Known rows, with every step that occurs:
kise > levo: [  0.0  18.3  -9.6   1.0   0.4   6.0   4.7  12.9 -16.0   0.5 -22.8 -11.7
  -5.8   3.1  18.0 -27.1   7.0 -15.2 -13.7 -22.9  -2.4   6.3   5.6]
mune > kise > mebo: [ -6.7 -10.0  -6.9   7.3  -5.8  -4.1 -15.0  26.6 -23.2  23.8  19.2  12.0
 -12.6  -7.1  35.1 -24.3   9.8  -6.5  14.4 -72.4 -25.6 -13.3  21.9]
levo > mune > pegis > kise: [ 10.9 -65.0   6.6  -2.4  14.7  -4.8  30.0  -9.4  20.7 -14.0  13.7  10.8
  -2.6 -10.9 -22.7   7.0 -20.8  26.0  43.6  25.2   2.0  11.8 -20.6]
mune > kise > pofo > levo > vago: [-25.0  23.7 -17.9  22.8 -30.8  -1.2   3.0  -9.6  -8.6   7.2 -29.7  -2.6
  19.7   5.0 -21.4 -18.5   3.8 -11.3  26.7 -47.8  -3.4  -0.6   7.4]
pofo > levo: [ -2.8  37.8  -9.6  17.6 -16.5   9.0   9.4   4.4  -1.3  -4.8 -14.2  -3.8
  -6.5   6.2  -8.7 -31.1  -0.4  -3.1  -6.8 -24.2  14.8   4.3  22.7]
zape > mune > pegis > kise > pofo: [  5.3 -32.5  -1.1 -27.3   0.5 -17.7  16.1 -12.7  34.3 -15.1 -19.2  17.4
   2.5   5.1  -7.7   2.2  -8.4  35.9  45.9  19.6  13.8   3.2  16.7]
mune > pegis > kise > levo > vago: [  2.1 -30.5 -10.6 -15.2   3.5  -3.9   6.7 -23.3   7.7 -23.2  23.8  -9.5
  35.5  17.1   1.0  12.2  14.8  12.0   2.5  -7.8 -19.9   4.2 -49.3]
vago > nive > kise > levo > mune > pegis: [ 22.2 -39.5   6.6  -1.7  32.3  -4.6  -1.6 -27.7 -20.9  -4.8 -30.8  -2.7
 -19.9 -29.8   6.7   9.8 -11.1  16.8 -51.2  70.5 -10.7  -4.2 -16.1]
pofo > levo > mune > pegis: [  9.1 -18.7  -9.8  30.5   0.1  -4.5  33.6 -32.7   9.1 -20.5 -28.9   4.3
 -10.5 -13.4 -41.2 -29.4 -29.8  31.9 -13.7  21.4  11.5  10.0   3.3]
nive > kise > mebo: [ 21.7  22.0  40.8  -1.0  11.3  -2.4  11.9  22.0 -18.2  18.3  24.5  13.4
 -19.6  -7.8  28.4  13.3   4.8  -6.1  22.5 -15.8   3.1 -18.0  13.9]
pegis > kise > mebo: [  6.7   2.7  17.9 -15.0  -0.4  -5.1  -2.4  29.9   7.9   7.1  52.5  14.6
  -8.2  14.6  32.5  -1.0   6.8 -12.2  39.6 -52.9 -11.1 -16.0  -1.5]
pofo > levo > vago > nive > kise: [ -0.2  41.4  27.6  -0.5  -4.3   8.4 -16.3 -12.7 -16.9   3.0  14.0 -11.4
  10.2   1.3 -13.8  21.9  13.5  -2.3 -40.2  13.4   1.4 -14.2  -8.0]
nive > kise > mune: [ 20.7  17.7  10.6  -0.5   7.9  14.5  11.1  19.4 -25.4  19.1  31.0   3.4
 -17.9  -4.7  17.0  13.0   4.1 -17.6  -9.6  59.5  10.7  12.3  14.4]
nive > kise: [ 15.8  10.6  33.1  -2.9  10.1   9.8  18.4  20.0 -15.4  14.7   3.7   0.8
 -11.3 -11.6   3.6  18.2   3.8  -2.9  33.1  16.5  20.4   3.9  14.1]
vago > nive > kise > mebo: [ 18.5  16.5  45.9 -15.9  18.4  -3.2 -22.1  18.6 -24.1  24.0  29.0  14.2
 -23.5 -10.4  48.7  13.2  18.2  -7.2 -14.1 -23.1  -5.4 -31.0  13.0]
pegis > kise > levo: [ -2.1   4.2 -20.4 -14.7  -0.1   5.3  -5.5  20.0   0.6  -7.1   9.0  -8.4
  -1.7  13.9  21.6  -5.4   5.5 -23.9   7.5  -6.1 -12.1   6.9 -12.6]
levo > vago > nive: [ -8.5   5.5  39.1 -15.3   1.4   6.4 -16.4   2.1  -9.0  11.2  23.3  -9.4
  21.7   2.1   1.7  -1.5  25.4  -0.1 -10.3 -51.9   0.0 -10.8 -12.0]
mune > kise > levo > vago > nive: [-24.3  -8.6 -22.4  -8.7  -4.2   4.1 -47.8  -0.7 -37.1  13.8  -1.1 -19.0
  18.8  -1.9  20.2 -12.3  27.3 -17.1 -54.7 -40.5 -44.0  -8.8 -17.2]
pofo > levo > mune > kise: [-16.2  -6.6 -34.4  34.3 -15.0   3.8   3.5   1.4 -11.8   3.5 -28.2  -3.0
 -20.8 -13.4 -36.7 -30.6 -32.0  -4.8 -11.4   9.0 -14.0   9.9  16.6]
pofo > levo > vago > kise: [-15.9  33.6  -6.4  21.9 -13.9   6.1 -23.6  -4.5  15.4  -5.0  21.9 -12.3
  19.5   9.9 -27.2  18.5   1.5   1.7 -38.2 -14.2   7.9  -2.0  -5.0]
levo > vago > kise: [ -9.6   0.0  19.6   4.6   1.6   5.7 -18.7  10.8  14.6   7.9  35.0  -8.7
  22.6   0.5 -13.0  32.3   9.1   2.8  -3.0 -26.4   9.2  -1.2 -10.9]
mune > kise > levo > vago: [-20.7  -3.6 -27.0   4.7 -11.7   3.6 -14.2   3.5 -29.3   7.4  -7.0 -18.9
  22.4   2.3   0.6 -12.9  12.4 -17.8 -18.5 -34.8 -34.8   3.7 -16.5]
pegis > kise: [ -1.7  -8.5   8.0 -15.4   0.1   7.6   4.6  27.2  11.2   0.5  29.7   2.7
   0.0   8.2   7.4   4.8   7.6  -8.5  50.2 -19.8   6.3   5.4  -2.3]
levo > mune > kise: [ -9.2 -39.3  -7.6  18.4   1.0   2.7   9.1  15.6 -14.7  17.2 -16.5   1.1
 -16.4 -22.6 -22.7 -17.1 -23.3  -3.2  23.0  -2.2 -12.0  11.1  11.3]
pegis > kise > pofo > levo > vago > nive: [-16.3  30.8  10.1 -11.9 -18.6  -1.6 -17.1 -10.3  18.0  -6.7   9.1   0.9
  21.5  20.7  -3.2   6.1  13.2 -16.4  15.5 -33.0   2.8 -14.8 -16.0]

Rows:
[  7.2 -35.3 -29.3 -12.9   9.7  -0.9   2.1 -10.8   5.2 -20.2   5.1  -1.4
   7.6   5.5  22.7  -4.9  10.9  11.6   3.8   3.3 -13.2   8.7 -20.2] => mune > pegis > kise > levo
[  7.9 -26.1   4.6 -12.4   4.5  -9.4  12.8 -15.5  10.5 -11.9 -17.6   3.7
  -0.6  -4.1 -15.8 -19.1  -4.4  51.1 -16.0  12.9  11.0   9.2  28.2] => zape > mune > pegis
[-15.4  -8.7 -45.7   7.0  -5.7   7.4 -16.9  16.9 -31.9  12.1 -24.7 -11.3
  -7.9  -6.5  24.8 -28.4  10.3 -18.0 -16.7 -25.1 -28.0   7.7  10.8] => mune > kise > levo
[ 12.7  -1.0  16.8  -2.9  22.3   1.8  -6.5   3.0 -26.9   7.4 -27.1  -8.5
 -28.1 -21.6   2.2   9.7 -16.4 -17.7 -47.9  62.2 -11.6  -6.1  -6.8] => vago > nive > kise > levo > mune
[  4.4  49.2   5.5   0.4  -7.2  11.9 -23.8 -13.0 -26.7   8.3  41.3  -9.3
   4.0   9.4  -1.4  17.2  12.5 -17.6 -83.0  57.4  -7.7  -4.4  -8.3] => pofo > levo > vago > nive > kise > mune
[ -3.3  -2.1  -3.9   2.6 -16.0  -7.7  24.5 -37.1  28.3 -24.2  -0.2   4.9
  34.1  18.5 -21.0   5.8   5.4  18.5  47.6 -19.7  11.7  -1.1 -25.2] => mune > pegis > kise > pofo > levo > vago
[ -6.6   9.1 -26.1   6.1   7.8   5.7 -32.1  17.3   1.2   3.8  -5.4  -9.4
  -8.4  -3.3  23.6   5.4   5.9 -12.8 -42.7  -1.4  -1.8   3.9   6.8] => vago > kise > levo
[ 14.5 -26.5 -13.9   1.3   7.8   6.1  13.5  -9.4 -11.2   0.4  23.5   8.6
  -1.4  -2.8  20.7 -22.1  13.6  18.9 -19.6  15.1   6.8  17.3   7.0] => kise > mune > pegis
[ 11.9 -56.1  13.0   0.8   9.8 -13.8  42.7 -15.6  29.6 -11.6 -19.2  19.3
  -2.6 -12.5 -17.4   5.5 -23.2  17.4  82.1  15.5  16.2   7.2 -14.4] => levo > mune > pegis > kise > pofo
[-16.6  -5.7 -15.2  -8.0 -14.7  -9.1  -3.6  15.0  -2.7  16.9 -49.9   6.4
 -11.1  -6.2  -7.8 -24.8 -11.0   5.7  24.2  -8.5  -1.1   5.0  48.3] => zape > mune > kise > pofo
[  4.7 -28.5 -33.6 -28.9   5.3 -10.9  -5.2 -15.5  15.8 -27.5  -8.8  -4.1
   0.5  12.5  -1.5  -6.0  -7.8  29.0 -35.9  45.0 -20.0   8.8   0.1] => zape > mune > pegis > kise > levo
[ -1.2  -1.1  14.9 -14.7  -4.3  -0.1  19.2  21.3  17.4   4.3  -2.7  11.6
   0.2   9.5  15.3   2.3   5.7 -15.8  89.9 -30.2  21.1   2.1   3.9] => pegis > kise > pofo
[-21.6  26.7 -41.0   7.7 -30.2  -9.1  -7.9  -1.4   1.1   2.9 -62.7   3.2
 -13.0   2.3 -22.6 -36.0 -18.8   5.2 -10.8   4.8  -2.4   5.1  55.5] => zape > mune > kise > pofo > levo
[ -9.5   9.2  26.9   5.5  -3.2  -2.3  -4.7   5.7  20.6  13.2   0.7   1.7
  23.3   1.2  -9.0  29.7   8.9  -5.0  36.3 -36.3  23.9  -5.2  -4.6] => levo > vago > kise > pofo
[ -5.0  23.8   8.3  -0.4  -5.0   4.4   9.3   0.0 -12.4  -5.4  -4.1 -18.6
  23.2  13.4  -5.2 -10.0   9.7 -15.0 -15.2 -30.7 -10.0   2.5 -21.0] => kise > levo > vago
[-11.4  40.0 -28.8  21.9 -16.1  10.8 -31.6  -4.8   5.4   0.4  49.1  -8.6
  11.0  16.7 -13.7  13.4   0.2 -12.1 -81.9  29.6  -0.8   7.9  -5.5] => pofo > levo > vago > kise > mune
[ -3.5 -36.0  -7.7 -29.2  10.3  -3.6 -27.1 -27.5  -0.1 -19.1  29.9 -10.3
  32.1  11.8  19.4  13.0  30.1  12.5 -33.5 -11.2 -29.1  -9.4 -49.0] => mune > pegis > kise > levo > vago > nive
[  1.3 -13.5 -11.5  -3.3   5.8  -0.2  14.0  13.4   6.9 -10.1  -6.2  -6.4
 -13.6   3.4 -12.4  -4.0 -28.5 -23.3   5.5  31.7 -15.2  10.2 -21.5] => pegis > kise > levo > mune
[ 15.1  18.7  39.1   0.1   5.4   3.2  32.3  14.3  -8.2  16.8 -30.3  10.3
 -12.1 -13.3   9.3  14.2   2.1 -11.4  72.7   6.0  34.5  -1.4  20.2] => nive > kise > pofo
[ -0.8  28.9   5.9  31.7 -13.6  -5.0  40.3  -6.0  12.9  -3.7 -60.0   6.7
 -20.3  -5.4 -36.9 -32.6 -37.3 -11.0  31.0   3.2  26.0   4.0  19.5] => kise > pofo > levo > mune
[ -7.1   7.1  -0.4 -17.5  -6.0   3.7  -1.2   5.6   2.9 -12.0  27.4 -15.7
  26.9  24.2  -1.8  11.5   9.0 -22.1   6.0 -14.8 -20.6   2.6 -39.1] => pegis > kise > levo > vago
[ -3.4  15.1  -3.9  15.3 -12.9  -5.3  30.6   0.9  26.8 -11.3 -29.6   8.3
 -14.7   4.8 -35.5  -8.9 -38.6 -16.7  52.6  19.0  15.5   4.2   1.6] => pegis > kise > pofo > levo > mune
[  2.7   1.1  -2.5  13.6   6.6   0.3  21.8   7.1  -9.7  -4.0 -35.8  -8.5
 -18.3  -7.5 -15.8 -26.1 -26.6 -16.0 -16.9  15.0  -6.3   8.7  -3.0] => kise > levo > mune
[  7.5  17.6   9.4 -14.9  17.9   7.4 -24.7  10.4 -31.4  10.3 -13.6 -10.9
 -17.3 -11.4  36.3   8.2  17.1 -17.7 -45.2  24.7  -7.6  -9.1   3.4] => vago > nive > kise > levo
[-10.5  37.6 -17.9  25.5 -11.8   1.3 -13.7   4.3  22.1   2.1 -29.4   5.7
  -9.7  -1.5   2.9  -1.6  -2.9  -6.4   2.8 -14.2  28.8  -2.7  29.4] => vago > kise > pofo > levo
[ -6.7  19.6  -9.6  37.8  -6.1  -4.9   3.8  -1.3  28.4  -2.1 -43.2   8.7
 -22.4 -11.9 -32.6   1.2 -37.8  -7.7   1.7  22.5  26.1   2.3  19.6] => vago > kise > pofo > levo > mune
[  8.9 -47.9  -2.4 -12.9  10.3   0.6  11.5  -4.2  16.0 -11.1  27.8   6.5
   9.8   1.2  12.4   5.0  13.5  26.6  46.3 -10.9   6.7   7.9 -11.2] => mune > pegis > kise
[  7.0   9.8  54.5 -17.1  11.2   7.7 -12.1   1.8 -19.1  17.6  26.6  -8.3
  14.8  -6.4   0.9  36.7  21.0  -2.0  -5.1   2.0   3.4 -12.8 -14.8] => levo > vago > nive > kise
[ -2.8  -8.3 -18.7  18.2  13.5   1.1 -13.3  10.3   6.0   0.8 -18.6  -8.8
 -20.0 -13.4  -9.7   7.0 -28.2 -13.0 -45.2  34.9  -4.7   7.1  -4.6] => vago > kise > levo > mune
[  5.6 -39.5  -6.9 -29.3   5.9  -9.4   3.3  -8.3  26.9 -19.1  13.7   7.2
   4.0   6.8 -13.0   5.0  -6.8  41.6   6.0  29.6   0.0   9.1  10.9] => zape > mune > pegis > kise
[ 12.0 -28.5   2.9 -28.0   5.0 -22.0  -3.6  -7.3  24.7 -13.5  35.3  20.9
  -5.1  12.9   9.8  -0.1  -6.0  40.6  -5.2  -4.1 -17.6 -14.6   9.3] => zape > mune > pegis > kise > mebo
[  4.3  55.7  30.4  14.2 -15.1   0.4  30.3 -13.4  -1.8   1.5 -24.0  -2.4
  13.7   4.0 -28.7  20.0  -4.0 -10.6  35.3   8.5  26.3  -6.6  -1.1] => nive > kise > pofo > levo > vago
[  2.0  -8.2 -22.9   6.1 -11.2  -6.0  19.0 -22.8  25.2 -21.1 -18.1  13.6
   5.9   7.2   3.1 -10.9   1.6  17.5  50.1  -8.7  19.3   1.3   2.1] => mune > pegis > kise > pofo > levo
[ 23.4 -26.6   2.9 -13.5  24.7   8.3 -15.4 -13.7 -27.7  12.6  32.5   8.3
 -13.1 -16.7  39.6  14.0  24.1  18.3 -50.9  61.2   1.2   1.4   4.6] => vago > nive > kise > mune > pegis
[  4.7  18.6  59.9 -16.8   7.1   0.6   2.6  -1.7 -12.3  20.6  -5.6   1.2
  14.5  -8.7   5.2  31.5  20.2  -9.5  33.8  -9.7  18.1 -16.9  -8.3] => levo > vago > nive > kise > pofo
[  1.4   7.7  10.5   6.6   7.9  -4.7 -29.3  25.9   8.9  15.6  37.8  13.0
 -15.6  -3.6  35.3  10.4   7.0  -0.6 -12.7 -48.4  -0.9 -18.7  16.5] => vago > kise > mebo
[ -2.7   1.1 -38.8  23.3  -6.9   3.9 -24.9 -33.7  10.9 -12.6  46.1  -2.7
  20.7   8.1 -12.8  13.9   7.2  23.2 -84.3  37.6  -1.8  10.0 -14.2] => pofo > levo > vago > kise > mune > pegis
